What can hang from each mark:
J198: J807
J890: J198 J320 J765
J765: J807
J807: J198 J293 J320 J765 J890
J427: J765 J807
J411: J522 J807
J320: J411

Every row comes from one small tree of marks. The marks that hang from a mark follow it in brackets, in the order of their numbers. Every link used is in the known rows. Which tree was each row made from?
Known rows:
J198(J807(J320)): [-6,17,20,-20,-22,7,6,-5,-2,13,4,-28,-20,-5,-16,-3,20,-4,-11,1,8,-4,-10,-18]
J411(J807): [16,17,4,-11,-28,1,-5,7,-21,1,-9,-22,-19,-7,10,-12,17,3,-15,-39,30,-17,-5,-15]
J198(J807(J320(J411) J765 J890)): [2,0,11,-29,2,10,39,-17,8,-2,19,-18,-36,-4,-23,0,-7,0,6,30,-12,-1,8,-10]
J411(J522 J807(J293 J320 J890(J198))): [-18,-6,3,30,7,0,-70,3,-26,22,-8,30,8,-7,10,-2,9,4,-7,24,12,9,-7,-5]
J890(J765(J807(J293 J320(J411)))): [2,-8,14,-4,-13,21,41,-5,15,-4,-19,-14,13,4,-6,-4,-5,-21,1,-8,29,-24,0,-2]
J320(J411): [36,12,-2,-9,-25,-9,10,-5,24,-2,-17,-52,-1,-3,-8,12,25,4,12,-47,4,-23,13,-1]
J198(J807(J293 J320 J765)): [-8,10,9,-25,-3,29,45,-17,26,3,7,9,-9,-4,-27,-12,-15,-10,-13,30,12,-8,1,-23]
J890(J198(J807(J293)) J320(J411(J522)) J765): [-7,-12,28,-51,-7,-13,-25,24,17,29,0,34,16,7,-17,31,-9,-25,9,12,1,-4,-14,10]
J411(J807(J198 J293 J320 J765 J890)): [-10,3,-8,10,28,6,27,-7,3,-9,13,42,-14,-3,9,-19,-35,2,-12,24,5,15,0,-13]
J427(J765 J807(J198 J293 J320 J890)): [-5,15,-19,18,-5,-33,34,22,-9,-42,20,-11,-23,-3,26,-20,50,4,-16,7,-27,6,-12,4]
J320(J411(J807(J890))): [35,9,-2,-13,-9,-13,0,-1,0,-4,-10,-29,-14,-7,5,0,10,8,16,-22,5,-4,8,1]
J411(J807(J320 J765 J890)): [-4,-5,2,9,3,19,20,-5,-23,-2,18,-7,-50,-5,-1,-19,-6,6,-17,8,20,-5,0,-16]
J320(J411(J807)): [29,16,-1,-14,-17,-14,8,-1,21,-1,-16,-26,-1,-9,-1,0,7,3,15,-32,17,-9,5,-11]
J890(J198 J765(J807(J320))): [-32,-7,19,0,-17,11,27,16,-21,-7,-14,-17,-9,13,8,20,13,-14,-15,-36,7,-27,-13,-5]
J807(J198 J293 J320(J411(J522)) J890(J765)): [11,-24,8,26,27,-19,-18,-11,21,5,-2,30,16,-1,9,11,-2,-12,15,26,-18,3,10,12]
J411(J522 J807(J198 J293 J320 J765 J890)): [-22,-11,-3,16,20,5,-24,-13,-6,6,16,53,7,-8,5,-15,-22,2,0,36,3,8,5,-16]
J427(J765(J807(J320(J411) J890))): [-14,6,-2,10,-21,15,43,-10,-11,-40,-8,-48,-11,2,10,-7,47,0,-3,-7,-5,-17,-9,1]
J765(J807(J198 J320(J411(J522)) J890)): [-21,-2,-2,12,3,1,5,-14,-4,-9,-8,-22,24,5,2,2,-11,8,21,-5,-20,24,1,8]
J320(J411(J522 J807(J198 J293 J765))): [2,3,-8,-16,3,-11,0,-13,45,-4,-7,31,36,-10,-3,1,-25,-2,31,1,1,-3,15,-17]
J765(J807(J198 J293 J320(J411(J522)) J890)): [-16,1,-8,15,15,8,5,-16,11,-7,-17,3,46,5,2,-4,-25,3,20,16,-12,28,3,10]
J411(J522 J807(J198 J890(J765))): [4,-14,16,-10,-15,-19,-51,8,-50,3,13,16,-10,-7,31,-3,21,-1,2,-17,-6,-18,3,0]

Write each row's tree:
[-26,14,-4,5,-2,1,39,-11,23,-10,-19,-25,30,5,-3,0,-19,2,17,-20,-4,21,-7,-7] | J765(J807(J198 J320(J411)))
[-31,1,8,22,-8,-15,-53,-1,-8,17,2,18,13,-11,10,-7,7,2,5,-5,10,9,-10,-24] | J411(J522 J807(J198 J320))
[9,-16,12,26,15,6,-6,8,-20,9,-6,8,-25,7,10,14,20,-9,-28,5,1,-17,-3,13] | J807(J293 J320 J890(J198 J765))
[-8,-6,9,-5,-14,-4,-79,20,-57,25,9,4,-10,-1,10,5,15,10,-9,-8,8,2,-12,8] | J411(J522 J807(J890(J198 J320)))
[9,3,-26,3,18,-22,49,10,27,-18,24,0,-15,-1,-7,-12,-19,8,11,14,-24,23,10,2] | J427(J807(J198 J293 J320(J411) J765 J890))
[-23,-9,9,27,-4,-6,-71,5,-43,21,3,4,-12,-7,11,4,24,10,-5,4,5,4,-9,-10] | J411(J522 J807(J320 J890(J198)))
[7,-1,-3,32,17,8,-16,1,-14,8,-12,-4,-12,6,4,11,17,5,-26,6,-5,3,-3,12] | J807(J293 J320 J890(J198))
[16,-17,8,24,25,-5,2,2,14,5,-12,10,-11,6,2,23,8,-11,-2,17,-5,-8,4,14] | J807(J293 J320(J411) J890(J198 J765))
[8,-4,-8,-10,5,-4,-16,-7,16,-2,-7,20,16,-6,-2,9,-10,4,21,7,-3,-7,16,-4] | J320(J411(J522 J807(J293 J765 J890(J198))))
[-32,6,-3,11,-7,2,13,-12,21,-5,-16,-19,40,2,-5,2,-16,2,24,-16,-5,20,-4,-8] | J765(J807(J198 J320(J411(J522))))
[-28,-14,-2,20,16,14,-33,-6,-14,12,8,43,0,-5,0,-5,-10,3,-8,34,11,-3,1,-14] | J411(J522 J807(J293 J320 J765 J890(J198)))
[-5,15,-11,-16,-9,3,42,0,-2,-44,-6,-11,19,8,17,-8,17,-3,-3,-6,-16,1,-11,15] | J427(J765(J807(J198 J293 J890(J320(J411)))))
[16,2,3,-18,-12,1,-38,8,18,29,-5,1,23,-3,-21,-3,-16,-2,9,0,30,8,-9,4] | J890(J320(J411(J522 J807(J293))))
[15,10,-14,16,-14,-19,-7,13,30,10,0,-27,12,-8,-19,-10,16,3,14,0,13,10,3,-5] | J427(J807(J293 J320(J411(J522))))
[16,-11,-12,-24,23,6,9,-7,17,-3,21,33,12,7,-11,5,-41,2,4,18,-22,8,15,21] | J807(J198 J293 J765 J890(J320(J411(J522))))
[15,-9,3,-9,-8,-9,-50,15,-29,18,5,-27,-14,9,-3,28,19,12,-3,-23,-17,1,-2,29] | J807(J890(J198 J320(J411(J522))))
[19,4,-17,-32,-5,-25,37,28,-10,-17,42,-27,-36,5,-7,-7,-12,13,4,-23,-27,16,5,15] | J427(J807(J198 J765 J890(J320(J411))))
[-4,24,-9,-17,-13,15,34,-3,3,-19,-25,-8,43,8,10,-11,-16,0,-3,-34,1,2,-1,4] | J765(J807(J198 J293))
[46,0,1,-13,-7,19,-23,8,-32,14,2,-20,-12,7,-4,-7,8,3,-29,-6,13,-5,-1,32] | J807(J293 J890(J320))
[26,-21,11,-15,5,-2,-36,19,-15,16,-3,15,1,10,0,24,4,-10,-6,3,-3,-14,1,33] | J807(J293 J890(J198 J320(J411(J522)) J765))
[-1,-7,-11,15,33,13,40,-17,10,-11,17,27,-14,5,-2,-5,-25,2,-18,21,-17,3,12,0] | J807(J198 J293 J320 J765 J890)
[-15,5,-10,14,21,13,51,-17,45,-8,7,30,7,2,-12,-6,-29,-5,-15,7,1,-2,6,-20] | J807(J198 J293 J320 J765)
